Known rows, with every step that occurs:
mogufe > fufin: [  1.2   0.4   4.5  -8.1   5.3   8.7  -2.8  -2.0 -16.1  -4.0  -2.3   7.7
   2.8  -2.7   4.9   1.1  11.1  -3.6]
kuli > rupe > zapi > fufin: [  1.9  -4.7  -2.6  15.0  20.6  16.1  -7.0  -7.2 -15.1  -9.0   2.5  -0.4
 -20.6   7.7 -14.5   0.3 -17.5 -21.5]
rupe > zapi > pila > fufin: [  3.5   9.9   6.3  15.3  26.9  -0.5  -4.3 -25.1 -12.8  -9.6  -9.6   1.1
 -37.6   2.9 -12.9 -11.4 -29.1 -10.6]
kuli > rupe: [  3.0  -4.4  -6.3   1.9  13.2   4.2   1.0  -4.4  -2.8 -10.1   7.4   3.1
  -7.6  10.9  -4.1   2.2   3.7 -10.3]
rupe > mogufe > fufin > pila: [  2.2   5.4  -7.7 -14.2   9.4  17.1   3.4  11.2 -28.7  -3.5  -5.2  15.2
 -10.2  15.8   2.8 -10.6   1.9 -19.7]
kuli > rupe > mogufe > fufin > zapi > pila: [  2.9  -4.0  -0.3  -1.0  30.4  21.8   0.0  15.1 -34.7 -16.3   2.5  13.3
 -63.9  17.2   4.3  -8.7 -16.3 -31.5]
rupe > mogufe: [  0.1   0.2   0.4  -4.5  -7.4   5.0  -0.7   6.4  -2.8   2.3  -1.5   1.4
 -16.6   5.7  -1.3  -5.2   1.8 -13.1]
rupe > zapi: [  0.3   3.2  -6.1  14.6  -0.9   5.7  -4.0 -11.6  -9.0  -2.5  -4.6  -1.6
  -7.8   7.9  -7.8  -5.4 -12.8 -10.4]
rupe > mogufe > fufin: [  2.1   0.2   5.5 -13.8  -0.2  13.9  -3.8   7.1 -18.2  -2.0  -3.7   8.4
 -11.1   2.1   4.1  -4.7   9.2 -15.5]
pila > fufin > zapi > rupe: [  8.5   4.4  11.5  -6.8  28.3   4.7  -3.2 -13.8 -10.8   5.0  -0.1   4.8
 -36.9  25.3 -10.8 -11.2   5.7  -7.1]
folir > rupe > mogufe: [  6.8   0.0  -5.2  -4.4   9.5   8.2   2.1   5.6   2.5   5.9  -2.1   1.0
 -16.3  17.7  10.1  -3.7 -12.8 -11.2]
pila > zapi > fufin: [  2.2  -1.3  14.1   6.4  -4.9   5.9 -10.0  -4.2  -2.5   2.4  -2.0  -0.9
 -14.8 -15.9  -5.7  -6.0 -26.4 -16.9]
mogufe > fufin > pila > zapi: [  7.3   6.4  -2.1  -2.7   3.1  12.0  -1.5 -10.6 -25.6  -6.3  -5.2  15.7
  -2.8   6.5  -0.2 -13.3 -15.7 -22.2]
pila > fufin > zapi: [  3.5   5.9   8.9  -5.4  16.3   6.6  -2.9  -3.6 -12.8  -6.5  -4.4   7.6
 -10.5  14.4  -7.9 -12.1  -9.5  -8.1]
mogufe > fufin > zapi: [  1.3  -0.8   3.7  -6.3  10.4  17.9  -2.8   8.6 -26.9  -7.3  -2.5  10.9
  -8.8   9.3   6.3  -5.0  -0.9  -9.4]
zapi > rupe: [  4.6  -1.4   3.1  -1.5  10.9  -2.3   0.1  -9.8   0.8  12.4   4.1  -2.9
 -27.3  10.3  -3.2   0.4  15.3   2.6]
mogufe > rupe > zapi > pila > fufin: [  8.0  11.4  -0.1   9.2  44.6   2.8  -2.1 -24.5 -29.3 -12.5 -10.5   0.3
 -38.4  22.5 -16.4 -18.4 -12.3  -9.8]
rupe > zapi > fufin: [ -1.3   0.2   3.4  13.5   7.5  12.3  -7.9  -3.0 -10.8   0.9  -5.0  -3.6
 -13.5  -3.1 -10.5  -3.0 -21.4 -12.8]
fufin > mogufe > rupe > zapi: [ -4.4   1.7  -8.6   5.2  11.7  17.5  -1.2 -14.3 -40.1  -3.1  -2.3   3.5
 -19.2  24.5  -3.3 -19.0  12.9 -11.2]
mogufe > rupe > zapi > pila: [  3.8   4.9  -9.5  16.2  32.6   4.8   0.9  -8.6 -26.4  -7.9  -5.7  -2.8
 -39.8  19.7  -6.6 -12.9 -16.1 -10.1]

Rows:
[ -0.5   0.2   7.1  -2.8  17.7  18.4  -1.1  17.4 -31.1  -6.4  -5.1  10.0
 -55.9   7.0   8.4 -11.7 -21.6 -21.6] -> rupe > mogufe > fufin > zapi > pila
[  7.7   4.3  11.2 -11.5  22.8  10.5  -3.9  -4.5 -14.0   7.9  -1.4   5.7
 -53.7  30.1 -11.0 -17.7   7.2 -19.0] -> pila > fufin > zapi > rupe > mogufe
[ -1.2   4.8  -9.7  11.8  18.0  14.8  -0.7   3.0 -21.3  -1.4  -6.7   3.3
 -10.6  11.1 -10.9  -9.2 -31.2 -16.5] -> rupe > zapi > fufin > pila
[ -0.5   1.1   6.7   1.4  24.5  12.5  -0.2  11.7 -28.5  -8.8  -3.5   9.3
 -40.3   1.8   9.1  -7.2 -20.6  -9.2] -> mogufe > fufin > zapi > pila
[ 10.3   9.7   1.2  15.5  42.6   2.8  -1.0 -27.2  -7.9  -6.6 -10.6   0.2
 -39.4  15.7  -2.7 -11.0 -40.3  -8.8] -> folir > rupe > zapi > pila > fufin
[ -5.6   4.2  12.6  -9.4   7.0   6.7  -2.1 -17.5 -18.1  -3.6  -1.5   7.8
  -8.3   0.2  -3.5 -12.8  13.3  -1.5] -> pila > fufin > mogufe
[  5.8   3.4  -8.4  23.3  28.8   3.9   1.5 -13.5  -5.8  -0.7  -6.9  -3.9
 -40.7  13.8   6.3  -5.7 -44.3  -7.5] -> folir > rupe > zapi > pila
[  6.2  -0.2   1.8  -3.1  34.5  20.5   2.0  15.8 -26.6  -2.9  -5.9   9.3
 -57.2  20.0  20.0 -10.9 -34.3 -19.4] -> folir > rupe > mogufe > fufin > zapi > pila
[ 10.4   5.5  -3.9  -0.3   2.4   5.8  -0.1  -7.9 -10.1  12.5   0.8   7.0
 -47.8  25.4  -8.2 -19.4 -11.4 -29.4] -> fufin > pila > zapi > rupe > mogufe
[ -5.0  -1.1  -2.0  -7.6  11.9  11.5   2.5  -2.9 -31.3  -1.5   2.2   4.2
 -11.7  16.0   3.7 -13.8  25.3  -1.2] -> fufin > mogufe > rupe
[  6.5   3.4  -4.5 -16.6  22.2  15.2   3.6   1.6 -27.8   8.2  -1.1  12.7
 -36.7  26.2   0.1 -10.6  16.5 -18.1] -> zapi > rupe > mogufe > fufin > pila
[ -1.6   2.4  -4.4  -1.6  18.2   9.0   3.4  13.0 -13.3   1.5  -2.2   4.1
  -3.1   1.5  -3.6  -4.0 -17.1  -7.3] -> zapi > fufin > pila
[  4.3  -2.1   2.4  -5.7   5.5   3.6  -0.9   0.2  -0.6  14.1   2.9  -1.1
 -42.7  14.9  -3.8  -5.0  13.3 -11.2] -> zapi > rupe > mogufe
[  5.2  -0.3  -1.7  13.7  22.7  14.8  -4.3  -5.9  -6.7   3.8  -6.0  -4.7
 -15.6   9.5   1.8  -2.1 -37.0  -9.9] -> folir > rupe > zapi > fufin
[ -2.4   0.0   0.6   9.6  18.8   3.7   2.6  14.3 -12.7  -4.3  -1.3   2.0
 -44.1   5.2   4.9  -7.0 -31.3  -6.3] -> fufin > zapi > pila
[  5.5   6.1  -6.4   5.3  -1.8   3.0   1.1  -8.5  -9.2  -1.3  -2.5   8.6
  -4.6   9.4  -4.9 -14.6 -25.7 -20.2] -> fufin > pila > zapi
[  3.4   6.2 -15.2   6.3  36.8  18.5   1.7   1.9 -38.0  -3.7  -7.4   3.4
 -11.0  28.8 -13.6 -15.8 -15.5 -17.0] -> mogufe > rupe > zapi > fufin > pila
[ -2.5   2.6   3.3  15.3  33.3  11.0  -2.6 -31.1 -32.3 -18.3  -0.1   8.5
 -55.2  12.0 -11.8 -16.4 -14.4 -20.5] -> kuli > rupe > zapi > pila > fufin > mogufe
[  3.4   1.5  -2.8   8.5  25.8  16.0  -5.8  -4.0 -28.6  -2.2  -5.8  -4.0
 -14.7  15.8 -12.5  -9.2  -8.0 -13.5] -> mogufe > rupe > zapi > fufin
